(in the rows, 128 means zero)
Known rows, with every step that occurs
vila-bego-vesamog: [157 138 119 111 130 135  88 131 116 177  64 176 109 148 107 156  75 131
 123 110 179 137 101 179 141 120]
difu-vila-vesamog: [131 127 114 112  86 132 122 150 112 153 123 169 138 104 114  99 128 114
  96 119 182  91 151 187 164 123]
bego-vesamog: [143 138 135 123 145 142 100 131 128 158 107 141 126 134 119 108  90 114
 113 132 167 131 113 176 150 110]
goda-vesamog-bego: [127 140 103  95 126 163  87 145 131 180 101 178 127 122  97 130  79 111
 117 104 176 145 131 200 152 117]
leku-bego-vesamog: [163 142 118 111 134 148  93 131 121 204  73 138 114 148 103 163  72 128
 119 108 178 111 105 186 167  97]
vesamog-vila-bego-leku: [150 133 104 121  66 130 105 109 111 172  79 166 126 148 104 170 157 115
 124  77 142 125 156 159 157 171]
bego-goda-vesamog-tifu-vila-difu: [118 109  98 107 104 159 144  83 147 129  99 149 189 100 107 146 106 125
  97 147 149 142 213 198 150  64]
vesamog-vila-difu: [115 104 114 107  86 148 136 121 122 130 106 132 200 103 132 119 116 125
  91 115 145 109 167 154 154 123]
goda-difu-vila: [119 134 115 121  73 159 165 137  99 143 129 163 187 110 135 139 110 135
 110 122 153 122 147 147 139 112]
vila-bego-leku: [158 129 110 130 105 125 121 111 103 181  91 181 118 171 101 194 145 134
 148  92 134 138 104 151 139 164]
bego-leku: [147 131 124 143 117 130 138 111 113 164 136 145 134 163 114 148 168 113
 143 112 118 134 117 145 148 159]
difu-vila-bego: [146 143 102 122  61 113 131 143 106 150  86 158 129 125 120 166 130 143
 124  99 158 110 158 147 161 129]
bego-vesamog-tifu-vila: [151 141 121 121 112 123 117  84 128 144  90 127 134 115 123 126  97 109
 110 155 175 129 172 173 152  87]
goda-tifu-vila-difu: [115 117 103 127 114 118 168  90 141 108  81 167 210 119 119 118 123 148
 121 157 148 117 148 136 128 117]
tifu-vila-bego: [141 150 109 101  71 106 119 137 133 142  54 156 130 120  96 177 126 147
 113 109 158 131 155 116 143 128]
vesamog-bego-goda-difu: [136 130  82 112 111 171 131 127 114 146  73 169 141 131 111 182  91 146
 123  97 132 171 177 171 115 119]
goda-tifu: [121 122 113 152 153 119 142  85 138 105 120 159 137 140 131 107 130 131
 154 151 127 123 121 137 103 138]
tifu-vila-bego-leku: [157 152 105 115  61 107 128 123 122 172  63 169 135 149  84 191 159 136
 127  96 149 136 147 131 159 153]
leku-bego: [148 134 113 116 117 135 117 125 123 175  93 125 115 142 112 181 106 141
 132 104 144 108 119 144 148 113]
goda-bego-leku: [150 152 111 125 108 122 119 104 130 182 109 165 124 175  96 200 142 131
 159  87 123 125 105 148 149 154]
goda-bego: [136 152 115 112 117 121 108 120 142 148 101 149 118 146 109 183 106 143
 146 102 133 120 114 133 131 128]
leku-bego-goda-tifu-vila: [148 142  83 130 103 120 137  92 155 137  46 143 124 143  94 180 134 154
 136 117 134 123 187 151 141 101]

Rows
[153 121  95 105 125 154  94 130 101 204  93 207 117 149  87 143 119 110
 120  92 176 130 117 215 146 163] : vila-vesamog-bego-leku
[151 124 106  96 101 163  97 124 117 206  54 142 171 128 105 155  62 125
  90  96 194  95 136 206 188  96] : leku-bego-vesamog-vila-difu
[114 118 114 103  83 174 145 144  97 164 125 200 183 101 118 116  93 125
  92 125 187 107 129 190 136 114] : goda-difu-vila-vesamog
[160 122 101 100 104 145 126  84 115 195  53 137 173 127 111 184  56 137
 103 131 193 104 151 198 175  65] : leku-bego-vesamog-tifu-vila-difu
[135 140  94  99  63 140 139 130 130 138  43 176 153 121  92 199 114 157
 106 104 146 158 182 134 122 110] : tifu-vila-bego-goda-difu
[148 159 122 106 133 135  84 124 143 176  82 161 116 152 101 164  72 130
 132 107 168 122 100 175 151 111] : goda-bego-vesamog
[159 152 107 118  77 125 108 145 105 174  70 169 127 132 112 150 101 130
 111 101 190 111 145 186 180 115] : difu-vila-bego-vesamog
[136 136  94 100  92 167  87 124 150 182  75 141 120 124  88 165 109 116
 102  83 156 119 189 203 174  92] : leku-bego-goda-vesamog-vila
[145 147  96 106  69 110 124 131 144 128  41 150 123 125  90 190 138 151
 111 104 138 149 196 129 142 116] : tifu-vila-bego-goda
[138 124  63 117 105 131 149  96 138 123  33 173 177 129 101 162 111 158
 123 120 140 150 207 171 134 118] : vesamog-bego-goda-tifu-vila-difu
[135 120  97  91 132 151  85 144 114 175  88 193 111 121  98 129  87 118
 108 105 184 124 126 202 130 137] : vila-vesamog-bego
[146 130 100 115  79 105 133  74 120 128  75 141 125 114 119 186 119 137
 129 135 150 129 183 131 126 108] : vesamog-tifu-vila-bego
[119 106 105 112  86 173 152  99  88 154 135 191 179  96 133 127  88 120
 102 141 182 104 154 200 126 100] : goda-difu-vila-vesamog-tifu
[166 130 111 121 137 145 105  80 113 192  82 130 111 143 120 175  67 122
 130 126 174 110 131 198 155  82] : leku-bego-vesamog-tifu
[127 105 107 115  92 123 166  70 121 117 103 124 199 100 135 155 112 137
 110 158 145 119 186 142 136  91] : vesamog-tifu-vila-difu
[139 121  87 112  72 139 151  66 117 124  63 162 149 114 115 207 109 149
 123 132 139 153 208 149 107  93] : vesamog-tifu-vila-bego-goda-difu
[151 141  90 127  60 119 134 137 117 133  75 153 120 130 113 179 143 149
 121  92 138 124 197 160 161 119] : difu-vila-bego-goda
[151 143  92  92  79 132 104 141 120 194  65 194 134 130  73 148 134 112
 100  96 189 130 156 191 163 151] : tifu-vila-vesamog-bego-leku
